Each row was made from one small tree. Brackets hold a mark, then the marks that hang from it, in the order of their numbers. Every link used is in the known rows. Write each row's tree.
Known rows
(z270 (z413 z68) (z940 z923)): [-0.772  0.651 -1.783 -1.142  1.924 -0.652 -2.558 -1.647 -1.605 -2.524
  2.494 -5.754 -1.679 -0.955  0.025 -2.948  3.303 -1.432 -1.172 -0.708
  1.612 -7.258 -0.641  2.359 -2.515 -3.041  2.199  5.831]
(z270 z923 (z940 z418)): [-1.434  1.556  0.271  1.668  1.111  0.623 -0.201  2.341 -3.417 -0.533
 -2.031 -2.359 -0.809 -4.566  1.724  1.183  1.837 -0.436  1.517  4.691
 -1.940 -3.868 -0.201 -0.068 -0.370 -3.089 -0.898  2.930]
(z418 z270 z923): [-3.223 -1.916  0.454 -0.219 -1.825 -1.590  1.208  0.773  2.546 -0.710
 -0.511 -2.852  3.367 -2.781  0.803  0.267  1.917 -1.032  2.597  2.739
  2.226  0.110  1.574  2.548  0.496 -1.735 -1.826  3.448]
(z68 z413 (z418 z270 z923) z940): [ 1.725  6.599  4.366  2.733  1.682  2.602  2.602 -0.579 -0.137  0.695
 -0.257 -6.675  5.496 -3.945 -0.359  3.402  5.413  1.175  2.067  3.019
  2.487 -6.189  3.039  1.711  1.697 -2.137 -2.250  2.390]
(z923 z68): [-0.244 -0.396  0.242 -1.517  0.361 -1.088 -3.176 -0.115  0.616 -2.067
 -3.776 -1.933 -0.060  0.046 -1.916 -1.987  2.094  1.360 -2.337 -0.495
  1.256 -0.997 -0.579  0.980 -0.058 -1.227  2.615  1.214]
(z923 (z418 (z270 (z413 z68 z940)))): [ 1.555  2.543 -2.565  3.223  4.261  2.727  0.653  0.384 -4.285 -3.331
  4.311  0.492  5.047 -2.629 -0.941  4.941  5.643  2.573 -4.330 -0.827
  3.822 -2.694 -1.979  1.550  0.057 -0.214 -0.759  3.885]
(z270 (z413 z68 z940) (z923 z418)): [ 4.446  3.261 -3.872  0.803  5.054  2.209 -1.988  0.838 -4.618 -0.073
  3.048  1.047  4.626 -0.988  0.002  4.769  5.018  1.882 -4.266 -1.300
  2.068 -3.503 -0.924  3.388 -1.492 -3.962 -0.031  3.075]
(z418 z68 (z270 z413 (z940 z923))): [-2.072 -0.865  1.404  0.281 -0.469 -2.863 -1.502 -0.013 -0.352 -2.679
  2.672 -4.760 -0.819 -3.344  1.183 -2.528  4.509 -3.323  0.671  3.295
 -0.601 -6.268 -0.170  2.741 -3.309 -2.236 -0.514  7.250]
(z940 z923): [-0.705  1.235  1.654 -1.575 -2.334 -0.766 -1.571  0.566  1.072  0.662
  0.708 -2.046  0.303  0.901  0.158 -2.617  1.211 -0.044  0.487 -0.254
  0.558 -0.449  0.989  2.720 -2.682 -2.225 -1.002  0.753]
(z940 z418 z923): [-1.262  2.910  2.665 -0.538 -1.742  1.531 -1.462  2.830 -1.219 -0.424
 -0.302 -3.169  1.007 -1.667  0.974 -0.723  2.740  0.967 -0.749  0.627
 -0.249 -1.529  2.761  0.801 -1.842 -3.361 -2.547  1.657]
(z418 (z68 (z413 z270) z923 z940)): [ 3.851  4.506  3.584 -0.932  3.013 -1.264  1.721 -1.050  2.168 -0.643
 -3.613 -4.245 -2.336 -2.656 -2.171 -2.614  3.416  0.298 -0.212  1.441
 -1.188 -6.746  4.459 -0.516  1.651 -3.022 -2.186 -0.092]
(z940 (z418 (z68 z413 z923) z270)): [ 0.075 -0.150  3.310  0.345 -0.104  0.714  0.365  2.897 -0.339 -3.313
 -2.481 -3.707  1.237 -5.773  2.075  0.121  5.524 -0.017 -2.874  2.304
  0.546 -5.344  6.094 -2.707  1.660 -0.881 -1.501  3.617]
(z68 z418 (z923 z270)): [-2.117  3.446 -1.258 -0.969  3.184  1.642  2.606  4.331 -1.145 -1.007
  1.948  0.814  0.973 -0.255  0.021 -1.489  2.701 -0.543 -1.945  0.003
  0.610  1.357  0.951  0.121  0.127 -1.213  0.730  0.372]
(z923 z418): [ 1.794  3.276 -0.830  0.082 -0.851  1.610 -0.603  2.311 -1.140 -1.080
  0.715  1.222  2.538  1.282  1.315  1.050  3.203  1.677 -2.867 -2.293
 -0.097  0.268 -0.070  0.329 -1.950 -0.447 -1.676  1.253]
(z418 (z68 z923 z940)): [ 0.942  1.671  0.630 -2.213  2.691  1.099 -0.468  0.855  3.158  1.745
 -2.306 -4.419 -4.175 -0.691  1.150 -1.999  1.071  0.152 -0.183  1.245
 -1.127 -4.962  2.414 -1.425 -0.854 -3.777 -0.809 -0.526]
(z68 z940): [ 0.288  3.005  1.726  0.657  2.694  1.852  0.411 -1.035  0.400  2.117
 -1.307 -2.869 -1.955 -0.926 -1.166  1.680  0.327  1.190  2.292  1.511
 -0.352 -2.863 -1.023 -1.008  0.503 -0.697 -0.834 -1.696]
(z68 (z413 z923) z418): [ 3.849  6.215  2.443  1.542  0.546  0.272  1.605  0.784 -4.218  0.107
  1.802 -1.957  4.395 -0.046  0.729 -1.080  4.674 -0.923 -2.237  0.656
  1.707 -2.603  4.122  3.540 -0.448 -0.846 -1.105  1.565]
(z270 (z940 (z68 (z413 z923)) z418)): [-0.680  4.279  3.765  2.071  0.736  1.374 -0.695  1.406 -4.840 -3.507
 -2.736 -7.081  0.131 -3.844  2.585 -1.233  6.430 -3.210 -2.669  1.544
  0.332 -8.707  5.687 -1.942  0.398 -3.320  1.176  7.054]
(z940 (z923 z418)): [ 1.228  4.691  0.792 -1.624 -3.005  1.086 -2.242  2.885  0.116 -0.382
  1.641 -0.837  2.866  2.527  1.444 -1.383  4.567  1.858 -2.419 -2.525
  0.254 -0.315  1.015  3.098 -4.523 -2.577 -2.655  2.122]
(z418 (z270 (z923 z68))): [-2.352 -3.492  0.920 -0.736  1.303 -3.262 -2.035  2.176  0.613 -1.917
 -4.114 -0.973  2.643 -3.232 -1.778 -0.603  3.725  0.893  0.923  3.593
  2.697  0.323 -1.921  2.949  0.228  0.281  2.111  2.633]
(z413 (z418 z68) z923): [ 1.090 -0.124  0.797 -0.645  0.771 -2.561  0.488  2.851 -0.169 -0.623
 -0.490 -4.344 -0.048 -0.146  4.002 -1.937  2.737 -3.230  0.093  4.096
  0.200 -1.762  3.395  1.470 -1.063 -4.584 -2.073  2.456]
(z940 (z418 z270 z923)): [-3.842 -0.220  1.526  0.820 -1.344  0.643  1.425  3.052  0.128 -1.856
 -1.473 -3.992  3.982 -5.559  1.547  2.110  3.465 -0.254  1.341  3.690
  1.553 -1.032  3.240  0.713  1.426 -2.965 -3.451  4.442]
(z923 (z270 z940) z418): [-2.865  2.934 -1.377  0.883  0.223  0.293 -0.254  1.963 -2.798 -2.688
  0.352 -0.397  0.257 -0.544  1.001  1.097  4.353 -0.951 -0.304 -0.133
 -1.093 -0.984 -3.233 -1.150 -1.996 -1.141  0.473  4.287]
(z270 z413 (z923 (z68 z418))): [ 2.981  3.028 -0.967 -0.795  5.101  0.042 -2.348  3.070 -3.275 -1.066
  0.151 -0.147  4.128 -1.397 -1.883  0.033  5.729  0.481 -4.027  1.057
  0.898 -2.884  0.305  4.707 -0.898 -2.391  2.379  2.892]
(z270 (z923 (z68 z418)) z940): [ 1.343  3.265 -0.861  0.767  2.872 -0.846 -1.864  2.033 -2.647 -1.878
 -2.410 -2.812  1.226 -1.273 -0.649 -2.105  3.569  1.043 -1.664  2.417
  0.435 -4.210 -1.754  3.397 -2.005 -3.538  3.066  3.362]
(z413 (z68 z923) (z418 z270) z940): [-1.403  0.426 -1.707  2.326  4.374  1.862  4.206  1.054  0.076 -2.709
  1.250 -3.097 -0.064 -2.908  0.558  0.681  1.343  2.620 -0.612  5.080
  4.979 -2.017 -0.485  0.580  2.877 -1.923 -0.977  0.094]
(z68 z270 z413 z940): [ 1.678  4.977  6.200  0.546  3.679  1.361  2.164 -3.603 -2.197  0.474
 -2.375 -1.644 -1.227 -3.466 -2.744  3.130  2.869 -0.418  3.034  3.477
  0.022 -5.704  0.389 -2.023  3.032  0.848 -1.577  2.065]
(z68 z418 (z940 (z923 (z270 z413)))): [-1.111  7.793  2.550  0.082  5.447  2.749  0.201  1.968 -3.053  1.427
  3.995 -3.354  1.647 -1.441 -2.114  1.721  6.120 -0.870  0.856  0.984
 -0.212 -3.380 -0.571  1.961 -1.837 -2.891 -0.348  1.798]

Which tree is each row?
[-4.635 -1.001  2.361 -2.196  0.626 -0.570 -3.215  3.392  0.423 -1.645
 -0.346 -3.171  1.241  0.337  0.169 -1.814  3.985 -3.350 -0.404 -2.978
  1.082 -1.197  1.815 -2.139 -2.031 -2.705  3.963  4.635]
(z940 z68 (z923 z270))
[ 0.535  4.964  2.319  0.356 -0.058  0.292 -2.132 -0.297  0.139 -0.959
 -1.644 -4.885  0.252  0.762 -1.247 -1.281  3.050  2.886 -1.288  4.009
  2.170 -2.173 -0.651  4.908 -1.612 -6.674 -0.947 -0.068]
(z413 z418 (z940 (z923 z68)))
[-0.825  5.723  4.835 -1.876  4.146  0.867  1.345 -1.154 -1.814  1.095
  1.792 -1.739 -1.921 -2.627 -3.127  0.467  3.963 -1.517  2.961  4.193
 -0.379 -4.664 -0.398  2.650 -0.472 -1.500 -3.313  4.041]
(z68 (z270 z413) (z940 z923))
[ 0.614  4.919  0.808 -1.237  3.821  1.840  5.267  3.241 -2.013 -1.716
  2.168  2.691 -0.054 -1.165 -0.610 -2.281  1.789 -0.194 -2.194  2.621
  0.772 -0.233  1.959  1.176  0.716 -0.349 -2.176  2.662]
(z68 z270 z418 z923)
[-4.518 -0.559  1.797 -3.552 -0.634 -3.012 -4.991  1.523  0.870 -1.965
 -3.272 -3.562  0.670  0.342 -2.343 -3.235  4.800 -0.667 -0.085 -0.899
  1.812  0.414 -1.106  2.185 -2.124 -3.226  3.263  3.168]
(z940 (z923 z68 z270))
[ 1.463  2.214 -1.064  1.530  3.462 -2.999  3.220 -1.015 -2.763 -1.787
  0.349 -1.554  1.521 -1.641 -2.715 -2.104  0.998  0.186 -0.346  1.456
  3.761  0.038  0.417  4.777  0.742 -3.609 -1.430  1.030]
(z413 z68 z270 z923 z940)
[-1.402 -2.487  2.136  1.722  0.656  0.113 -0.123  3.789 -1.118 -3.059
 -1.440 -2.365  1.833 -5.380  2.108  2.169  3.127 -0.548 -0.992  1.894
 -0.004 -2.166  2.436 -3.292  0.595 -0.890 -1.318  3.902]
(z940 (z418 z68 z270))
[-1.592 -4.204  0.403 -1.106 -1.816 -3.112 -0.866  1.358  3.616 -1.084
 -1.333 -4.491  3.156 -2.985  2.322 -0.214  2.541 -2.421  1.375  1.562
  1.399 -1.839  3.279  1.051 -0.684 -3.818 -1.083  5.459]
(z418 z68 z270 z923)
[-2.890  3.090  2.863  0.713 -0.375  2.406 -2.398  3.157 -1.820 -3.281
 -1.153 -6.620 -1.205 -2.320  2.213 -2.336  3.799 -1.334 -2.126 -0.072
 -0.592 -7.128  3.215 -2.243 -2.555 -4.960  1.089  6.159]
(z270 (z940 z68 z418 z923))
[-1.155 -1.103 -0.047  0.496  2.215 -0.602 -1.805  1.829 -0.900 -1.113
 -1.753 -2.773 -1.070 -1.642  1.742 -1.047  1.687 -2.768  0.321  1.131
 -0.401 -5.299  0.321 -1.282 -1.244 -2.579  3.736  4.763]
(z270 z923 (z940 z68))
[ 0.506  3.147  5.830 -0.036  3.698 -0.672  3.058  1.655 -3.628 -3.646
 -1.308 -3.066  1.399 -2.449  1.450 -0.582  6.321 -4.747 -0.368  4.643
  2.283 -5.184  5.370 -1.144  2.699 -1.332 -0.321  7.157]
(z940 (z68 z270 (z413 z418 z923)))
[-0.608  5.015  1.979  2.055  2.556  2.487  3.178  1.713  0.829  1.066
  0.601 -5.323  4.127 -3.307 -0.143  2.349  3.262  0.992  2.694  3.539
  2.167 -2.965  1.110  2.076  0.341 -2.929 -2.739  1.958]
(z68 (z418 z270 z923) z940)
[ 2.607  4.330  3.272  0.096  2.219  1.231 -3.144  0.599 -1.619 -0.369
 -2.600 -3.857  2.107 -1.472  0.698  4.569  7.707 -0.527 -0.961 -2.415
 -1.039 -6.067  1.372 -4.224 -0.974 -2.723  0.418  3.027]
(z923 z270 (z418 (z68 z413 z940)))
[ 1.510  0.832 -0.002 -0.801  2.837 -2.254  0.501  2.270 -1.892 -1.050
  2.046 -3.483  0.281 -1.187  3.209 -0.999  4.935 -4.337 -1.174  4.527
 -0.457 -3.552  3.464  2.851 -0.558 -4.080 -2.223  3.946]
(z270 (z413 (z418 z68) z923))
[ 0.953  6.851  1.707  0.352  0.826 -2.720  0.260  1.586 -1.425 -5.079
 -1.220 -4.361  0.753 -0.669 -3.531 -6.890  4.369  1.833 -2.390  1.157
  0.623 -3.653 -0.633  5.785 -2.727 -4.738  0.149  3.902]
(z413 (z270 (z940 (z923 (z68 z418)))))
[-2.486  6.082 -0.297 -1.765  3.247  3.183  0.851  3.567  0.199  0.338
 -0.920 -1.231 -0.885 -0.038 -0.232  0.859  5.198  1.441 -0.356  0.164
 -0.222 -0.797 -0.980 -1.132 -0.730 -1.867 -1.782  0.134]
(z68 (z923 z270 z418) z940)
[-2.097  1.737 -0.113  0.092  2.493  1.865 -0.157  2.984 -1.727 -0.764
 -1.062 -1.630 -1.037 -3.732  1.089  1.831  2.712 -0.793 -2.418  2.145
 -0.822 -1.325  2.819 -2.364  0.099 -6.373 -0.969  1.565]
(z413 (z940 (z418 (z68 (z923 z270)))))
[ 3.379  8.993  1.928 -0.702  1.066  4.327  0.262  0.356  0.258  0.751
 -1.544 -2.731 -0.045  0.121  0.091  0.607  6.024  3.222 -2.602 -0.276
 -0.124 -5.770  2.495  0.076 -0.121 -1.357 -3.012 -0.630]
(z68 z413 (z923 z418) z940)
[ 0.703  4.718 -0.435  1.359  2.250 -0.016  1.630 -1.811 -4.048  1.832
  3.679  0.302  0.948 -0.925 -1.044  0.605  2.584 -1.976 -0.768  4.119
  0.760 -0.671  0.577  6.455 -0.791 -2.998 -2.987  0.872]
(z270 (z413 z923 z940))
[-0.023  2.259  0.027  1.523  4.822  2.414  1.796  1.365  0.527 -0.701
  0.163 -7.753  4.711 -3.524  0.109  2.236  3.494  1.688  1.148  0.678
  5.092 -5.151  1.093  0.224  1.134 -3.357  0.337  3.785]
(z413 (z68 (z418 z270 z923) z940))
[-1.332 -1.955  0.321 -0.261  1.503 -0.992  2.617  3.921  2.754 -2.757
 -0.308 -3.010 -1.023 -2.441  3.277 -2.002  2.537 -0.748 -0.326  5.197
  0.957 -1.887  2.344 -0.691  0.881 -1.555 -2.001  1.868]
(z413 (z418 (z68 z923) z270))
[ 1.806  4.683 -0.399  1.450  2.721 -1.587  1.917  1.270 -2.178 -4.769
  1.997 -4.862  1.106 -1.129 -1.600 -5.097  2.506  1.081 -1.529 -1.159
  2.249 -4.887 -0.048  2.980 -1.978 -3.814  0.681  4.391]
(z413 (z68 z418) (z270 (z940 z923)))
[ 3.948  6.113  4.043  4.076  2.347 -0.089  2.396 -0.321 -5.238 -0.464
 -1.964  0.503  3.772 -6.003 -2.902  4.021  3.540  1.936  0.181  4.516
 -0.688 -2.844  2.720  2.395  2.599 -3.794 -3.958 -0.469]
(z68 (z413 (z270 z923) (z940 z418)))
[ 0.771  5.167  5.545  4.080 -1.030  0.819  2.085 -1.615 -1.350 -0.526
  1.802 -3.920  2.966 -2.520 -0.286  2.446  4.098  1.639  1.837  6.104
  2.688 -3.438  0.765  3.553  0.717 -2.178 -3.663  0.274]
(z68 (z413 (z418 z270) (z940 z923)))
[-0.291  1.592  1.333 -2.912  4.782  0.995  1.683  3.332 -2.775 -3.243
  0.279  0.574 -1.927 -5.488  0.804 -0.363  4.893 -3.094 -3.677  3.737
 -1.829 -4.664  4.951 -1.558  1.264 -3.035 -3.077  6.812]
(z940 (z418 (z68 (z270 z413) z923)))
[-0.736  0.973 -0.394 -2.677  3.945 -1.584  1.980 -0.313 -1.531 -3.193
  1.007 -0.482 -5.182 -3.607  0.438 -3.411  3.161 -4.707 -1.318  4.762
 -2.199 -6.536  1.315  0.454 -0.385 -2.637 -1.050  7.899]
(z418 (z68 (z270 z413 z940) z923))
[ 0.372  2.496 -0.933 -1.281  6.262 -0.101  3.120  0.196  1.814 -1.867
 -2.289 -3.838 -3.068 -2.229 -3.308 -3.327  1.128  2.424  0.276  0.296
  2.199 -3.835  0.651 -0.235  2.363 -1.836 -0.438 -0.759]
(z413 (z68 z923 z940) z270)
[ 0.573  1.733  1.235  2.223  1.409 -2.144  1.458  1.841 -2.380 -4.812
 -2.440 -3.453 -1.911 -5.336  0.266 -1.459  2.146 -1.101 -0.749  2.486
 -2.986 -4.952  1.833 -2.013  0.245 -4.322 -2.041  4.561]
(z413 (z270 (z940 (z418 z68))))
[-1.007  2.667  2.706  0.143 -0.078 -0.593 -1.410  3.413 -0.122 -3.223
 -0.109 -3.542  4.445 -0.906 -1.630 -3.234  5.510  2.497 -2.489  0.697
  3.580 -0.980 -0.160  4.601 -2.422 -1.157  1.017  3.275]
(z940 (z923 (z68 (z418 z270))))
[ 0.192  5.331  0.009  3.207  7.436  3.878  0.865  2.275 -5.842 -1.776
  5.023  0.618  3.959 -1.661 -1.572  4.436  4.857 -2.451 -4.615 -1.440
  0.683 -2.729  0.626 -1.390  0.330 -3.274  3.392  3.605]
(z923 (z270 (z413 (z940 (z68 z418)))))
[ 2.936  7.666  1.455  1.419  6.931  1.810  2.012 -0.928 -6.170 -2.791
  2.018  2.343  2.511 -2.652 -4.683  2.177  4.847  0.693 -4.589  3.175
  1.344 -2.760 -1.302  4.013  0.928 -2.787 -0.149  4.382]
(z923 (z68 (z270 (z413 z940)) z418))
[-4.468  0.196  0.554  1.700  3.124 -1.413  1.526  1.658 -3.151 -3.935
  2.144 -3.721  0.163 -3.887  0.880 -2.343  5.786 -5.470 -0.450  4.070
  1.709 -5.131  0.813  1.873 -0.229  0.346  1.325  8.168]
(z418 (z270 (z413 z923) (z940 z68)))
